Known rows, with every way that one mark hangs from another
[X [A R] [Q S]]: [-0.17  0.07 -0.24  0.57 -0.32  0.34 -0.16 -0.20  0.54  0.23  0.11 -0.09
 -0.30 -0.07  0.17 -0.41  0.12 -0.15  0.17 -0.09  0.10  0.04  0.00]
[J [Q S [X A]]]: [-0.05 -0.21  0.29 -0.16  0.02  0.84 -0.27  0.28  0.15  0.09  0.46 -0.05
  0.04 -0.04  0.16  0.31 -0.21  0.15 -0.05 -0.34 -0.38 -0.15  0.23]
[X A]: [ 0.10 -0.09  0.07  0.10  0.14 -0.15  0.19 -0.26  0.21  0.28  0.23  0.20
 -0.17 -0.11 -0.34 -0.01 -0.12  0.33 -0.06 -0.27 -0.15  0.16  0.50]
[J [Q L R S [X A]]]: [-0.29  0.14  0.26  0.06  0.28  0.64 -0.09  0.47  0.00 -0.49  0.34 -0.33
 -0.01 -0.09 -0.01 -0.06  0.32 -0.08 -0.24 -0.17 -0.38 -0.09  0.13]
[L A G]: [ 0.48 -0.37 -0.05 -0.09  0.18 -0.25  0.33 -0.35 -0.11  0.30 -0.22  0.54
  0.06 -0.37 -0.05  0.16 -0.38  0.04 -0.06  0.22  0.05  0.02 -0.05]
[J [Q [L A G] S]]: [ 0.30 -0.25  0.10 -0.16  0.19  0.62  0.14  0.03 -0.07  0.00 -0.25  0.20
  0.01 -0.33  0.05  0.31 -0.22 -0.46 -0.04  0.44 -0.11 -0.06 -0.14]
[S A Q]: [ 0.06  0.33  0.22 -0.65  0.08 -0.54  0.31 -0.09  0.17  0.22  0.44  0.36
 -0.44  0.29 -0.02  0.15 -0.22  0.13 -0.07  0.09  0.13 -0.02 -0.30]
[L A G Q]: [ 0.57 -0.55  0.07 -0.24  0.03 -0.15  0.61 -0.52 -0.16  0.01 -0.19  0.90
  0.28 -0.50  0.16  0.15 -0.26  0.05 -0.05  0.34  0.29 -0.05 -0.37]
[Q [L G] [S [A R]] X]: [-0.23 -0.12 -0.24 -0.10 -0.25  0.36 -0.28  0.09 -0.39 -0.20 -0.42 -0.23
 -0.01  0.01 -0.26  0.06 -0.19 -0.27  0.34 -0.36 -0.15  0.03  0.01]
[L [Q S [X A]]]: [-0.11 -0.47  0.40 -0.09 -0.15  0.82 -0.06  0.12  0.00 -0.38  0.16  0.18
  0.12 -0.11  0.03  0.25  0.06  0.38 -0.14 -0.56  0.06 -0.18  0.10]
[J [Q R S]]: [-0.01  0.32  0.10 -0.10  0.23 -0.06 -0.18  0.13  0.27  0.26  0.18  0.24
  0.05 -0.22  0.32 -0.10  0.43  0.27 -0.22  0.51 -0.18 -0.27 -0.10]
[Q R S X]: [-0.26  0.15  0.18  0.01  0.09  0.07 -0.47  0.39 -0.06 -0.20 -0.06 -0.11
  0.16 -0.05  0.12 -0.09  0.47  0.49 -0.35 -0.13 -0.05 -0.24  0.07]
[J Q]: [ 0.20  0.22  0.20 -0.33  0.19 -0.41  0.01 -0.21  0.18  0.55  0.28  0.34
  0.16  0.05  0.13  0.12 -0.10  0.29 -0.02  0.32 -0.25  0.03  0.16]
[A R X]: [ 0.01  0.21 -0.26  0.05 -0.13 -0.52 -0.31  0.06 -0.27  0.44 -0.09 -0.15
  0.18  0.04 -0.27  0.10 -0.20  0.08  0.26  0.13 -0.24  0.12  0.55]
[J [Q R S X]]: [-0.16  0.25  0.23 -0.22  0.17  0.17 -0.39  0.37  0.01  0.00  0.25  0.05
  0.27 -0.06  0.45  0.01  0.36  0.27 -0.23  0.14 -0.21 -0.32 -0.15]
[A R [X [Q L S]]]: [-0.30  0.27 -0.28  0.36 -0.27  0.12 -0.48  0.32  0.01 -0.04 -0.34 -0.74
 -0.11  0.39 -0.10  0.03  0.15 -0.32  0.20  0.13  0.15  0.09  0.17]
[X [Q L]]: [-0.01  0.27  0.12  0.09  0.09 -0.47  0.11 -0.23  0.26  0.04 -0.14 -0.21
 -0.14  0.53 -0.02 -0.11  0.20  0.11 -0.10  0.04  0.32  0.26  0.03]
[A R]: [ 0.00  0.39 -0.15  0.17 -0.14 -0.55 -0.18 -0.29  0.11  0.49 -0.15  0.20
  0.05 -0.10 -0.14 -0.28  0.13  0.16  0.11  0.11 -0.16  0.20  0.43]
[S [A R] Q]: [-0.03  0.61 -0.05 -0.43 -0.17 -0.59  0.17 -0.21  0.20  0.31  0.36  0.33
 -0.37  0.12  0.01 -0.19 -0.09 -0.18  0.20  0.18 -0.02  0.09 -0.25]
[X A Q]: [ 0.11 -0.13 -0.01  0.24  0.00 -0.27  0.30 -0.40  0.42  0.33  0.32  0.06
 -0.25  0.18  0.05 -0.16 -0.13  0.23 -0.03 -0.19  0.17  0.13 -0.01]
[L [A R X] G Q]: [ 0.47 -0.51 -0.32 -0.11 -0.24 -0.17  0.35 -0.18 -0.55  0.05 -0.21  0.49
  0.41 -0.52  0.00  0.23 -0.46 -0.35  0.31  0.48  0.08 -0.07 -0.21]
[S [A X]]: [ 0.04 -0.17 -0.09 -0.51  0.10 -0.49  0.02  0.10 -0.36  0.41  0.32 -0.10
 -0.30  0.21 -0.31  0.63 -0.43  0.21  0.05 -0.02 -0.24 -0.02  0.22]
[L G]: [ 0.31 -0.24 -0.10 -0.05  0.10 -0.62  0.12 -0.41 -0.12  0.42 -0.36  0.44
  0.35 -0.07 -0.16  0.05 -0.37  0.51  0.10  0.04  0.10  0.00  0.13]

Rows
[-0.22 -0.10  0.04  0.12  0.16  0.09 -0.25  0.29 -0.33 -0.54 -0.58 -0.19
  0.39 -0.05 -0.18 -0.10  0.24  0.24 -0.13 -0.18  0.05 -0.14 -0.03] -> [Q [L G] R S X]
[-0.26  0.17 -0.12  0.27  0.09 -0.17 -0.23  0.47 -0.04 -0.31 -0.17 -0.69
 -0.15  0.37  0.00  0.05  0.43  0.01 -0.23  0.24  0.29 -0.10 -0.08] -> [A [X [Q L R S]]]
[ 0.17 -0.24  0.34 -0.17 -0.06  0.54  0.09 -0.03  0.16 -0.12  0.02  0.55
 -0.17 -0.45  0.24  0.24  0.32 -0.01 -0.32  0.26  0.26 -0.17 -0.18] -> [L A [Q S]]
[ 0.01  0.29  0.20 -0.32  0.29 -0.45 -0.04  0.11 -0.10  0.13  0.38  0.19
  0.37  0.02  0.35 -0.09  0.21  0.32 -0.15  0.15 -0.29 -0.12 -0.13] -> [J [Q R X]]
[ 0.34 -0.79  0.12 -0.12 -0.12  0.10  0.46 -0.34 -0.35 -0.22 -0.02  0.54
  0.58 -0.23 -0.06  0.13 -0.49  0.45  0.15 -0.47  0.15 -0.09 -0.08] -> [L G [Q [X A]]]
[ 0.14 -0.18  0.06 -0.04  0.32 -0.19  0.30  0.08 -0.46 -0.54 -0.31  0.03
  0.22 -0.28 -0.13 -0.15  0.04 -0.19 -0.24 -0.01 -0.02  0.04 -0.18] -> [Q [L A G] R X]
[ 0.06  0.38 -0.12  0.30 -0.08 -0.14  0.18 -0.26  0.28  0.01 -0.09 -0.11
 -0.36  0.01  0.09 -0.38  0.30 -0.67  0.03  0.26  0.15  0.34 -0.12] -> [X [Q [L [A R]]]]
[-0.01 -0.10 -0.14  0.11  0.10  0.10 -0.05  0.39  0.04 -0.05  0.19 -0.27
 -0.34 -0.12  0.40  0.14  0.22 -0.25 -0.36  0.44  0.21 -0.31 -0.45] -> [L [A [X [Q R S]]]]
[-0.44  0.25 -0.01 -0.09 -0.24  0.45 -0.45  0.28 -0.20 -0.21 -0.09 -0.43
 -0.34  0.16 -0.24  0.10  0.21 -0.31  0.11 -0.42 -0.29  0.11  0.28] -> [Q L [S [A R]] X]
[ 0.06 -0.06 -0.32  0.45 -0.19  0.34  0.03 -0.18  0.16 -0.12 -0.52 -0.07
 -0.16 -0.21  0.16 -0.30  0.05 -0.69  0.18  0.32  0.28  0.10 -0.33] -> [X [Q [L [A R] G] S]]
[-0.09  0.44  0.28 -0.26  0.36 -0.29  0.02  0.24 -0.18 -0.27  0.16 -0.14
  0.31  0.22  0.07 -0.12  0.35  0.10 -0.17  0.10 -0.30  0.03  0.06] -> [J [Q L R X]]
[-0.21  0.08  0.11 -0.24  0.07  0.21 -0.11  0.11  0.05 -0.03 -0.05 -0.19
 -0.64  0.14 -0.38  0.31  0.20  0.00 -0.15 -0.15 -0.10  0.07  0.23] -> [Q L [S A]]
[-0.14  0.35  0.14 -0.04 -0.17  0.04 -0.01  0.09  0.11 -0.15  0.36  0.04
  0.09  0.11 -0.10 -0.32 -0.21 -0.07  0.19 -0.41 -0.14  0.07  0.08] -> [S [Q [X [A R]]]]
[ 0.04  0.04 -0.12  0.37  0.13 -0.53  0.44 -0.32  0.42  0.09  0.39  0.12
 -0.22 -0.06  0.17 -0.52  0.27  0.24 -0.20  0.05  0.18 -0.01 -0.23] -> [X A [Q R]]
[-0.25  0.48  0.18  0.03 -0.07  0.19  0.04  0.22  0.05 -0.50  0.17 -0.26
  0.00  0.26 -0.37 -0.31 -0.08 -0.33  0.12 -0.47 -0.13  0.26  0.24] -> [S [Q L [X [A R]]]]
[-0.08 -0.12 -0.07  0.07 -0.10  0.01 -0.43  0.29  0.06  0.24  0.01 -0.39
 -0.10  0.43  0.18  0.41 -0.10  0.25 -0.02  0.08  0.27 -0.18 -0.05] -> [A [X [Q S]]]
[ 0.00  0.08 -0.47 -0.13 -0.29 -0.60  0.00 -0.16 -0.12  0.51  0.34 -0.21
 -0.34  0.33  0.11  0.14 -0.29 -0.27  0.36  0.16  0.00  0.07 -0.19] -> [S [A R [X Q]]]
[ 0.10 -0.18 -0.64 -0.07 -0.21 -0.57  0.25 -0.20 -0.42  0.17 -0.23 -0.34
 -0.08  0.32 -0.18  0.15 -0.56 -0.44  0.55  0.18  0.13  0.15 -0.26] -> [S [A R [X [Q [L G]]]]]
[-0.11  0.44 -0.02  0.22  0.23 -0.76  0.24 -0.20  0.23 -0.16 -0.10 -0.14
 -0.12  0.29  0.07 -0.48  0.59  0.15 -0.24  0.23  0.33  0.13 -0.19] -> [X [Q L R]]
[ 0.37 -0.41 -0.05 -0.13 -0.26  0.09  0.27 -0.36 -0.41 -0.14 -0.25  0.68
  0.55 -0.50  0.29 -0.09 -0.26 -0.21  0.20  0.09  0.07 -0.03 -0.40] -> [L [A R] G [Q X]]
[-0.01  0.00  0.05  0.28  0.09 -0.16  0.35 -0.27  0.36 -0.05  0.11 -0.25
 -0.29  0.30 -0.23 -0.16  0.04 -0.01 -0.06 -0.27  0.17  0.31  0.14] -> [X A [Q L]]
[-0.07  0.08  0.37 -0.33  0.06  0.48 -0.54  0.32  0.06  0.20  0.22  0.00
  0.21  0.15  0.32  0.42 -0.04  0.28 -0.06 -0.08 -0.27 -0.21  0.10] -> [J [Q S X]]
[ 0.04 -0.05  0.16 -0.30  0.24  0.71 -0.16  0.60 -0.19 -0.07  0.13 -0.40
 -0.20 -0.06 -0.09  0.72 -0.14 -0.54 -0.17  0.44 -0.33 -0.05  0.24] -> [J [Q [L [A X]] S]]
[-0.09 -0.03  0.10  0.11  0.21 -0.18  0.11  0.05 -0.07 -0.21  0.34  0.03
  0.06 -0.17 -0.13 -0.23  0.14  0.37 -0.21 -0.46 -0.23 -0.02  0.21] -> [Q R [X A]]
[-0.04 -0.19  0.04  0.32 -0.07  0.37 -0.05 -0.12  0.55  0.19  0.22 -0.07
 -0.38  0.06  0.16 -0.08  0.04  0.18 -0.06 -0.22  0.22 -0.05 -0.04] -> [X A [Q S]]
[ 0.00 -0.59 -0.13  0.24 -0.45  0.70 -0.01 -0.14 -0.18 -0.27 -0.22  0.40
  0.51 -0.46  0.05 -0.11 -0.24  0.05  0.36 -0.38  0.08 -0.15 -0.04] -> [L G [Q S [X [A R]]]]
[-0.10  0.00  0.08 -0.13  0.23  0.23 -0.13  0.31 -0.27 -0.31 -0.28 -0.11
  0.53 -0.02  0.13 -0.02  0.10  0.05 -0.03  0.15 -0.15 -0.22 -0.21] -> [J [Q [L G] R S X]]
[ 0.08 -0.21  0.11 -0.09  0.12 -0.23 -0.06 -0.03 -0.41 -0.22 -0.55 -0.09
  0.52  0.28 -0.35  0.16 -0.27  0.28  0.10 -0.39  0.00  0.15  0.26] -> [Q [L G] X]
[-0.07 -0.19 -0.41  0.66 -0.26  0.37  0.07 -0.27  0.26 -0.11 -0.43 -0.21
 -0.03 -0.09 -0.13 -0.40 -0.13 -0.36  0.36 -0.09  0.22  0.14 -0.05] -> [X [A R] [Q [L G] S]]
[-0.27  0.19 -0.21  0.63 -0.26  0.45 -0.11 -0.08  0.50 -0.11 -0.08 -0.42
 -0.39  0.07 -0.16 -0.42  0.29 -0.37  0.12 -0.15  0.10  0.22  0.14] -> [X [A R] [Q L S]]
